Each row was made from one path, in order. Every step used is in the known rows, and no mark comes twice. Write each row's path.
(in the rows, 128 means zero)
Known rows
zolafup seva: [146 122 150 131 119 140 115 165 138 130  97 135 117 108 155  99 112 111
 142 117  93 159  97 252 100 136 140 121 137 151]
rigobat bakik severap seva: [132 123 202 136 117 125 104 153 136 111  94 145 122 123 139 114 140 108
 131 151 114 135  84 221 114 122  98 138 168 172]
severap seva zolafup bakik: [133 139 153 128 122 103 117 137 128 145 124 127  96 131 136 104 129 135
 143 118 126 142 138 141 130 152 103 124 107 148]
seva zolafup vosega severap bakik rigobat: [139 134  84 150 129 121 144 115 141 145 160 127 132 128 120 133 126 170
  81 134 117 157 137  67 136 150 140 131 149 152]
rebufe vosega severap: [155 101 140 124 106 163 153 161 143 130 102 136 147 129 143 118 101 136
 118 127  84 147 132 130 118 122 167 136 144 153]
zolafup seva severap bakik rigobat: [139 142 118 145 119  91  97 140 170 148 132 124 137 115 131 119 140 123
 107 117 108 165  74 207 131 146  99 124 168 138]
vosega rebufe bakik: [146 120 160 139 118 144 139 154 133 130 105 148 142 101 162 110 126  87
 124 113 130 175 120 236  81 115 202 141 137 140]
severap seva: [142 124 159 123 114 130 111 151 141 128  93 133 125 113 152  95 128 102
 140 118  92 151 107 233 108 121 109 127 140 161]
seva zolafup vosega: [135 126  99 142 137 131 140 135 121 125 132 139 122 115 146 117  95 167
 131 135  88 149 133 120 104 141 170 119 103 172]
zolafup vosega severap: [141 116 115 142 124 157 157 148 120 129 117 136 113 115 143 115  86 148
 119 132  83 157 129 138  98 134 170 125 155 158]
seva severap bakik rebufe vosega zolafup: [147 129 126 154 119 134 120 145 169 132 146 124 146 121 124 139 124 162
 136 130 106 149 142  35 136 119 113 130 126 139]
zolafup seva severap bakik: [145 140 139 146 127  90  99 151 161 143 112 127 113 114 136 119 122 131
 141 124  89 156  96 190 116 145 131 121 147 133]
bakik severap seva: [139 114 192 121 121 137 108 149 137 130  86 136 128 128 137 108 126 121
 145 136  65 151  84 209 122 118 107 131 158 168]
rebufe vosega severap bakik: [168 115 144 131 111 138 153 153 159 137 116 126 141 132 130 124 124 142
 113 133  99 143 131 128 123 125 172 139 134 130]
severap bakik rebufe: [154 141 158 152 120 164 122 151 164 141 119 130 143  97 134 124 145 142
 127 127 115 163 104 195 100 123 136 136 112 119]
seva zolafup vosega severap: [131 119 101 141 134 145 149 134 116 132 125 140 113 123 139 129  82 171
 118 136  89 150 158  53 114 145 169 125 137 169]
seva zolafup vosega rebufe bakik: [131 131 114 156 137 126 149 134 109 123 141 146 120 108 153 122 107 127
 121 130 117 158 151 143  83 137 204 131 122 155]
severap bakik rebufe vosega zolafup: [161 125 142 147 115 159 136 150 164 127 146 121 146 119 129 122 140 149
 134 129 120 149 144  94 125 113 128 133 106 131]
seva severap bakik rebufe: [139 146 142 157 124 140 106 145 169 146 122 132 144  99 130 141 130 156
 129 128 103 164 102 136 110 128 122 133 133 125]
seva zolafup vosega severap bakik rebufe: [133 145 111 169 135 161 140 130 136 142 150 130 117 112 120 148 113 189
 113 145 101 150 159  40 114 145 137 132 130 133]
zolafup vosega rebufe: [133 135 116 142 134 159 154 145 117 120 128 141 126 104 154 103  96 115
 142 117  92 171 102 203  78 138 147 125 132 159]
severap seva zolafup bakik rebufe: [122 150 158 148 119 147 110 140 130 145 130 127 104 117 132 116 134 144
 140 121 132 145 139 124 125 152  65 127 108 134]
vosega zolafup seva severap bakik: [145 131 133 143 132  81 100 143 160 139 124 126 104 123 135 118 120 136
 148 117 102 160 132 106 133 137 129 115 150 149]
rigobat bakik severap seva zolafup vosega: [115 133 153 153 136 110 114 133 114 106 132 143 102 128 129 126 121 150
 132 168 103 120 115 125 115 143  97 128 152 187]
vosega severap: [148 108 149 124 115 162 140 154 140 138  86 143 134 117 148 116 102 131
 117 118  96 166 128 150 111 123 171 134 154 154]
bakik rebufe vosega severap seva: [135 121 157 142  98 186 125 159 144 128 109 126 143 119 137 123 118 117
 125 131  88 135 136 135 123 123  69 137 166 142]
zolafup vosega severap bakik rigobat: [148 132  98 151 118 135 152 129 146 142 151 122 134 120 122 120 129 146
  84 129 113 164 107 147 118 138 139 132 168 143]
rigobat bakik severap: [140 115 192 135 122 146 125 157 139 115  94 154 136 118 141 121 129 134
 123 150 122 149  80 203 103 121 158 139 149 167]
rigobat bakik rebufe vosega: [141 129 155 157 103 181 135 170 150 107 126 141 155 100 147 124 133 128
 115 146 146 131 106 196  93 121 119 142 123 143]

Write each row's path
[144 112 147 141 103 205 146 164 146 131 111 134 158 116 139 132 105 142
 115 130  93 149 134 115 114 120 130 140 146 138]
bakik rebufe vosega severap
[151 135 135 139 128  97 114 142 167 145 113 134 134 113 134 126 125 147
 131 126  97 160 101 152 116 129 161 129 130 137]
seva severap bakik
[139 132 113 142 123  84  95 132 168 144 147 122 128 125 130 117 138 125
 114 109 124 170 111 117 149 139  91 119 172 154]
vosega zolafup seva severap bakik rigobat
[159 132 131 133 114 124 127 136 170 145 130 127 158 113 134 109 159 124
  95 116 128 172  80 225 119 125 140 136 132 138]
severap bakik rigobat
[149 135 159 151 117 179 131 149 159 147 110 132 138 106 128 136 132 148
 115 127 118 165 129 130 110 125 136 141 145 116]
vosega severap bakik rebufe
[121 140 122 156 131 109 129 130 107 121 139 137 105 112 152 113 120 102
 131 131 106 144 154 163  94 138 144 129 140 162]
severap seva zolafup vosega rebufe bakik
[145 136 114 137 118  99 112 130 174 150 131 129 157 114 129 124 144 138
  97 118 114 171  79 169 132 130 126 133 151 142]
seva severap bakik rigobat
[135 110 188 136 123 106 103 137 131 134  98 141 124 132 136 128 138 132
 125 148  89 138 135 148 127 115 161 137 147 165]
rebufe bakik severap seva zolafup
[146 108 200 136 114 119 110 152 135 131  89 136 122 124 139 116 140 110
 126 144  82 146 107 227 110 105 161 138 165 154]
rebufe bakik severap seva
[129 131 156 129 118 119 126 136 124 150 115 129  91 140 131 116 116 139
 128 119 125 142 166  73 142 156 104 129 141 145]
vosega severap seva zolafup bakik
[145 134 103 150 138 119 147 125 133 140 140 131 107 127 125 135 108 180
 116 142  98 147 157  50 120 147 176 127 127 147]
seva zolafup vosega severap bakik
[122 125 143 138 139 121 117 128 114 123 121 135 108 134 128 121 108 160
 143 152  54 136 115 115 124 138 107 121 143 183]
bakik severap seva zolafup vosega
[127 141 134 128 112 108 114 127 137 150 143 123 119 133 132 102 147 126
 110 111 143 152 118 154 147 154  70 127 127 153]
severap seva zolafup bakik rigobat
[132 116 128 135 128 108 101 152 143 131 109 136 110 119 149 111  95 127
 151 111  93 163 134 105 129 134 122 112 160 173]
vosega zolafup seva severap
[136 125 148 128 108 122 141 143 126 141 130 122 103 152 126 117 114 142
 128 128 111 124 168  55 150 155 100 130 130 144]
rebufe vosega severap seva zolafup bakik
[126 135 109 141 133 114 120 131 119 122 132 131 103 118 144 106 109 141
 139 136  79 135 137 140 112 143 111 117 123 177]
severap seva zolafup vosega
[141 123 139 139 108 147 136 143 142 135 122 143 165 103 156 107 145  78
  89 105 146 184 100 249  96 118 168 144 159 147]
vosega rebufe bakik rigobat
[125 133  89 156 127 129 145 124 119 129 158 141 146 108 148 121 127 119
  90 122 135 168 130 158 100 139 170 134 142 160]
seva zolafup vosega rebufe bakik rigobat
[135 126 152 161 108 167 120 172 142 101 141 134 126 110 147 116 127 116
 133 136 153 132 138 146 112 131  86 128 143 154]
rigobat bakik rebufe vosega zolafup seva
[113 146 113 140 140 126 126 126 110 118 136 138 110 116 149 107 105 112
 149 123  89 149 136 139 106 150  91 122 135 175]
severap seva zolafup vosega rebufe
[133 142 139 162 129 125  91 147 162 140 132 126 113 109 130 133 123 145
 147 119 110 163 134  88 127 135  91 120 152 136]
vosega zolafup seva severap bakik rebufe
[139 117 196 124 123 117 122 141 125 138 117 126  93 149 123 101 127 134
 157 122 106 154 125 105 142 130  97 123 146 160]
vosega zolafup bakik severap seva
[121 126 190 135 127 116  98 139 132 114 102 149 121 130 136 124 138 133
 131 155 119 127 113 141 129 134  98 137 149 182]
rigobat bakik severap seva zolafup
[135 127 144 146 110 182 152 151 133 147 137 129 127 133 123 141 107 178
 118 129 127 141 166  22 136 151 123 136 112 123]
seva zolafup bakik rebufe vosega severap
[146 139 133 157 115 140 120 152 173 138 134 125 156 111 125 142 128 162
 129 136  93 145 107 121 117 126 120 135 122 122]
seva severap bakik rebufe vosega
[161 135 148 150 111 165 135 158 167 132 131 123 155 109 130 126 144 147
 126 135 104 145 109 182 105 120 132 138 102 116]
severap bakik rebufe vosega
[132 127 144 123 124 117 103 136 138 131 101 137 124 121 149 107 125 125
 137 123  95 143 136 151 126 132 110 126 122 170]
severap seva zolafup
